Each row was made from one small tree. Brackets hold a mark, then the marks that hang from it, in the order of their numbers. Every link used is in the known rows. Write each row's tree.
Known rows
[Q118 [Q394 [Q639 [Q768 Q249 Q665]]]]: [ 41.7  20.3 -11.9 -20.1 -17.5 -26.5 -15.9   7.0 -30.0 -12.3  24.2 -22.5
 -29.6  -1.3 -21.5  22.4  43.3  -6.5   2.1  24.2  13.6 -28.0]
[Q754 Q768]: [ 16.6   5.2   9.0 -17.4 -12.0 -22.7 -15.0   0.0   7.9  -5.2  19.1  -3.6
  -6.4   1.1   6.6   3.9  14.9  13.1   7.5   2.6   2.6  -6.9]
[Q249 [Q768 [Q639 [Q394 Q118]] Q665]]: [ 28.0   0.2 -10.0  -9.7   4.7  -3.9 -54.6  18.2 -22.4 -19.4  13.6 -25.5
 -11.8  47.0  -1.7  14.6  46.7  -4.4 -11.6  24.3  18.9 -26.0]
[Q657 Q159]: [  2.7  -4.5 -10.0 -15.8  -1.9 -14.3 -21.0   0.5   2.5  -2.4  -5.4  -8.4
   3.0  -6.3  -2.7   9.7  17.9  13.0 -11.5   8.9   0.6 -16.1]
[Q860 [Q754 [Q768 Q249 [Q639 Q394] Q665]]]: [ 20.0  23.0   3.3 -12.4   1.9 -17.1 -44.9  17.3 -10.3 -27.4  24.9 -23.5
 -27.1   5.2  -0.9   7.7  31.9   4.0  -4.2  29.4  10.8 -20.9]
[Q657 Q159 [Q665 [Q768 Q249 [Q639 Q394]]]]: [ 20.9   2.5 -10.5 -15.5  -7.5  -6.3 -60.2  14.1  -8.6 -15.4   9.8 -31.2
 -10.6   0.2  -3.7  11.6  20.6  14.9 -15.0  52.8  12.4 -26.0]
[Q768 Q639]: [ -3.6  21.4  -5.5 -12.2 -12.5  -6.7 -18.0  15.4  -6.4  -6.9  -7.8 -23.5
  -0.5  17.7  -8.3   2.5  35.9  12.4  -7.6  21.4  -5.4  -5.7]
[Q768 Q249 [Q639 [Q394 Q118]] Q665]: [ 21.5  19.7  -7.0  -7.1  -1.2 -18.4 -52.5   6.6 -24.0 -25.2   8.0 -25.1
  -0.4  16.3  -6.6   8.7  50.1   7.2  -8.1  49.3  27.6 -27.0]
[Q674 [Q394 Q118 [Q639 [Q768 Q249 Q665]]]]: [ 37.6  31.6 -18.3   8.6   2.9 -52.8 -37.2  -0.4 -34.6 -17.6  21.6 -12.5
 -18.9  34.4 -12.4  19.3  43.2  -4.1   3.6  29.8  33.5 -40.0]
[Q657 Q159 Q665]: [ 19.9  -9.8 -20.7  -6.9   6.2 -14.6 -35.2  -0.2  -5.5  -7.5  -4.7 -13.9
  -3.3  -3.2  -1.0  14.4   5.7   8.9 -17.9  15.1  -1.6 -23.6]
[Q665 [Q768 Q249 Q639]]: [ -4.1  24.3   9.3 -10.0 -36.5 -14.6 -27.8  25.2   0.2 -12.5   1.4 -24.8
   5.2   2.5  -7.6  -1.9  19.6  26.0  -3.4  31.4  14.9 -11.2]
[Q860 [Q754 Q768]]: [  7.4  11.2  14.6  -4.4   1.1 -23.2 -23.5  11.2   5.4  -4.8  24.5   3.6
 -13.8  16.5   1.8   6.7   6.8  12.7   2.7 -12.8   4.0 -14.5]
[Q639 [Q394 Q118] Q768]: [ 31.4   8.3  15.3   7.3   9.8 -20.5 -45.2 -11.7 -13.6   4.3  33.6  -4.0
  -9.8  44.0  -4.0  18.6  48.1   4.6   3.7  26.7  27.9 -30.9]
[Q754 [Q768 [Q639 [Q394 Q118]] Q665]]: [ 33.3  14.8  -1.9 -26.3   5.1 -25.3 -42.9   2.6 -18.4 -18.8  28.3 -16.9
 -18.2  37.5  13.0   6.9  51.3  -6.1  -3.8  27.9  19.0 -23.5]
[Q249 [Q768 Q639]]: [  0.9   5.3  -6.3  -7.9 -16.8   8.0 -26.5  28.7  -3.5  -4.9  -4.2 -25.8
  -2.6  22.4  -8.7   6.5  23.8  12.4 -10.2  13.9  -3.4  -7.2]
[Q639 Q394 [Q768 Q249 Q665]]: [ 41.7  11.1   7.2   5.4  -7.0 -22.8 -39.3  -8.1 -11.4 -22.1  21.6 -27.7
 -19.5  -7.4  -5.6  19.4  38.9   4.0   0.0  39.4  18.9 -30.1]
[Q754 [Q768 [Q639 Q394] Q665]]: [ 31.9  14.2  -4.9 -32.1  -0.8 -16.5 -30.3   3.4 -10.1 -24.8  22.2 -28.6
 -27.1  16.3  11.1   7.4  48.4  -6.9  -0.8  25.8  -1.5 -12.6]
[Q118 [Q394 [Q639 [Q768 Q249]]]]: [ 27.8  20.3  -3.9 -17.1 -17.2 -15.5 -14.9   6.8 -23.1   5.2  26.9 -11.9
 -20.8   1.6 -28.8  20.5  41.0   6.7  10.2  28.0  11.9 -20.6]
[Q394 Q118 [Q639 [Q768 Q249 Q665]]]: [ 26.8  31.1  -0.1  12.7 -10.4 -42.5 -28.4   1.1 -27.3  -9.8  12.9 -12.0
 -15.4  18.4  -8.6  20.3  39.3  -5.4 -14.5  25.2  44.4 -43.8]
[Q674 [Q394 Q118 [Q639 [Q768 Q249]]]]: [ 24.4  32.6 -10.6  11.7   3.3 -41.2 -36.3  -1.1 -27.1  -0.2  24.2  -2.6
 -10.7  38.0 -19.8  17.1  41.6   8.5  11.4  33.5  31.5 -32.5]
[Q768 [Q639 Q394] Q665]: [ 23.0  15.8 -13.1 -20.4   2.8  -8.2 -33.4   6.7 -17.6 -27.4   4.4 -36.4
 -16.9  21.2  -2.3  10.6  54.3  -3.9  -5.2  28.3  -3.2 -14.6]
[Q665 [Q768 Q249 [Q639 [Q394 Q118]]]]: [  9.7  19.3  14.0  -8.3 -15.7 -15.3 -55.9  14.7 -11.0  -9.1  22.6 -16.0
   6.0  30.9  -6.9   5.8  39.7  21.9   2.3  45.9  35.5 -22.0]
[Q768 Q639 Q665]: [ 10.5  21.8 -14.0 -16.1 -12.5 -17.5 -18.5  14.5 -14.1 -24.9 -10.1 -34.1
  -9.4  14.5  -1.0   4.1  38.0  -0.1 -15.5  17.4  -3.3 -13.4]
[Q665 Q768]: [  8.1   7.0  14.0 -10.6 -22.1 -22.6 -22.1  10.2   4.9  -8.9  12.5 -11.0
   2.2  17.6   0.6   5.3  14.5  18.3   5.2  -2.8   9.9 -13.3]

Write each row's tree
[  8.7  19.4  10.2 -14.4 -21.6  -6.2 -43.2  16.6  -3.0 -15.5  16.1 -27.6
  -3.1   9.3  -9.2   5.3  36.8  21.9   6.6  43.2  13.7 -11.2]
[Q665 [Q768 Q249 [Q639 Q394]]]
[ 14.5   6.2 -14.5 -12.1 -16.9  -3.5 -26.6  28.5 -10.3 -23.0  -7.2 -35.7
 -12.0  18.4  -1.6   7.6  26.6   0.7 -18.2   9.7  -1.2 -14.7]
[Q249 [Q768 Q639 Q665]]
[ 13.9   0.4  -1.7  -6.2   5.1   7.6 -54.0  18.8 -15.8  -1.6  16.2 -16.1
  -2.9  49.8  -8.1  13.2  44.4   8.2  -3.7  27.3  17.9 -18.0]
[Q249 [Q768 [Q639 [Q394 Q118]]]]
[  4.2  24.0   4.2 -17.8 -25.8 -14.4 -20.2  13.9   2.4  -8.6   7.7 -18.5
  -3.6 -14.6  -1.6  -2.6  20.5  21.2  -2.0  36.2   7.5  -6.6]
[Q754 [Q768 Q249 Q639]]
[ 15.7  28.7   5.8   8.7   0.2 -31.4 -21.6  -0.5 -20.9  11.4  17.4   0.0
 -14.0  48.3 -10.2  19.8  46.0  -5.0  -7.8   9.9  32.5 -33.3]
[Q394 Q118 [Q639 Q768]]
[ 42.8  12.0  10.8  11.0  -1.4 -32.2 -52.4 -10.4 -20.2 -16.3  28.1 -15.7
 -11.1  14.9  -3.3  18.1  41.9   3.4  -3.4  42.1  39.8 -40.9]
[Q639 [Q394 Q118] [Q768 Q249 Q665]]
[ 45.2   8.5   8.9   4.1   9.8 -31.7 -46.5 -11.5 -20.1 -12.9  30.6 -13.9
 -18.2  41.4   2.6  20.7  51.0  -8.1  -4.7  24.0  30.2 -39.1]
[Q639 [Q394 Q118] [Q768 Q665]]
[ 20.1  19.1 -10.6 -12.8  -7.7  -8.4 -39.8   7.9 -15.8 -31.2   2.8 -37.3
  -8.9  -5.2  -8.4   9.5  46.3   6.7  -4.5  47.6   7.0 -16.1]
[Q768 Q249 [Q639 Q394] Q665]
[ 39.1  29.1 -20.0   1.7  13.4 -51.4 -31.3  -2.0 -35.7 -12.8  24.3 -11.4
 -27.3  61.5  -6.5  20.0  51.5 -15.0   2.4  11.8  23.2 -37.9]
[Q674 [Q394 Q118 [Q639 [Q768 Q665]]]]
[ 13.7  -0.4  -5.6 -12.9  -0.8  16.2 -42.2  20.9  -6.6  -7.6  10.1 -27.7
 -11.1  29.0 -10.8  13.8  41.3   7.4   0.4  24.9  -3.6  -7.1]
[Q249 [Q768 [Q639 Q394]]]
[ 25.1  31.4  -2.8   6.6 -16.9 -33.7 -15.2   2.1 -19.1 -15.1   6.8 -23.9
 -23.5  -3.3 -12.0  20.7  36.4  -5.2 -10.9  22.3  23.8 -32.9]
[Q394 [Q639 [Q768 Q249 Q665]]]
[ 26.9   0.1 -13.2 -15.9  -0.3   5.0 -41.9  19.6 -14.9 -25.4   7.2 -38.2
 -20.9  25.5  -3.2  16.0  44.1  -4.7  -7.9  21.0  -1.5 -15.7]
[Q249 [Q768 [Q639 Q394] Q665]]
[ 28.6  27.3  -1.9   4.6  -0.8 -42.0 -22.3  -0.5 -27.6  -5.9  15.1 -10.0
 -22.3  44.8  -2.7  21.9  47.5 -16.5 -16.3   6.8  34.6 -41.5]
[Q394 Q118 [Q639 [Q768 Q665]]]
[  7.7  20.2   1.0  -3.4  -1.7  -7.4 -51.7   6.8 -17.3  -7.3  11.3 -15.1
   8.0  19.3 -14.2   7.0  47.6  20.3  -0.2  53.7  25.6 -20.2]
[Q768 Q249 [Q639 [Q394 Q118]]]
[  8.0  25.7 -11.2  -9.2 -23.3 -17.7 -25.0  15.5 -13.1 -28.7 -13.1 -35.7
  -1.1 -12.6  -7.4   2.5  29.4  11.6 -15.0  36.6   6.9 -16.0]
[Q768 Q249 Q639 Q665]
[  9.8  16.2  -1.3 -11.3   9.2  -6.4 -45.3   5.5 -17.9  -4.0  13.5 -13.8
   0.8  45.6  -7.3   9.1  56.3   7.4  -0.9  34.9  16.0 -17.3]
[Q768 [Q639 [Q394 Q118]]]
[  9.8  20.6  11.3 -11.1  17.7 -14.6 -51.6  13.9 -12.3  -1.1  36.2   1.2
 -17.6  56.9   0.2   7.0  41.1   5.4  -0.7  16.5  20.6 -21.9]
[Q860 [Q754 [Q768 [Q639 [Q394 Q118]]]]]
[ 44.3  17.4 -14.0 -26.7  -6.6 -26.5  -9.3   6.1 -31.6  -9.3  26.5 -20.1
 -37.1  26.0 -15.3  23.5  50.8 -17.9   0.5   5.7   4.3 -25.1]
[Q118 [Q394 [Q639 [Q768 Q665]]]]
[ 29.3  11.6  18.6  14.9  -1.2 -21.3 -51.7 -10.4 -11.3   1.0  31.0  -5.7
  -2.8  17.3  -9.9  16.6  39.6  15.5   4.3  45.7  38.2 -33.2]
[Q639 [Q394 Q118] [Q768 Q249]]
[ 12.8  31.5   4.2   9.5 -16.8 -23.5 -13.9   2.5 -10.9   2.4   9.0 -13.9
 -15.4  -0.1 -18.5  18.4  34.0   6.9  -2.7  25.9  21.1 -24.8]
[Q394 [Q639 [Q768 Q249]]]
[ 28.8  27.1  -5.8  -0.7  -5.8 -32.8  -8.7   0.9 -19.9 -11.9   8.8 -22.2
 -31.8  23.9  -5.4  22.2  44.8 -16.5 -12.1   3.7  13.5 -30.3]
[Q394 [Q639 [Q768 Q665]]]
[ 30.2  16.7  -6.5 -23.9  -5.9 -15.1  -9.1   6.3 -23.7   7.9  29.7 -10.3
 -28.2  29.3 -21.9  21.2  49.0  -5.5   9.4   9.3   1.4 -18.6]
[Q118 [Q394 [Q639 Q768]]]
[ 43.9   7.8   4.5  -1.8   4.3 -22.7 -34.1 -10.2 -12.9 -18.3  24.9 -26.5
 -28.0  20.0   0.5  19.7  47.5  -8.2  -1.4  21.2   8.9 -28.5]
[Q639 Q394 [Q768 Q665]]
[ 10.9  17.5  11.4 -15.8  -4.7 -14.2 -50.8  14.3 -13.0  -5.6  25.6 -13.4
  -1.6  57.7  -0.4   6.6  48.4  10.1   0.8  26.9  26.0 -20.4]
[Q665 [Q768 [Q639 [Q394 Q118]]]]
[ 10.6  15.7   8.1 -21.2 -10.4  -5.3 -36.7  15.0  -5.3 -12.1  19.0 -26.0
 -10.3  36.4  -2.8   7.3  45.8  10.7   4.9  24.4   5.0  -8.4]
[Q665 [Q768 [Q639 Q394]]]
[ 28.2  11.0  15.3   9.1  -6.9 -11.5 -39.0  -8.6  -3.7  -3.8  24.5 -18.4
 -11.1  -3.9 -12.7  18.3  37.2  16.2   8.2  42.4  17.5 -22.6]
[Q639 Q394 [Q768 Q249]]
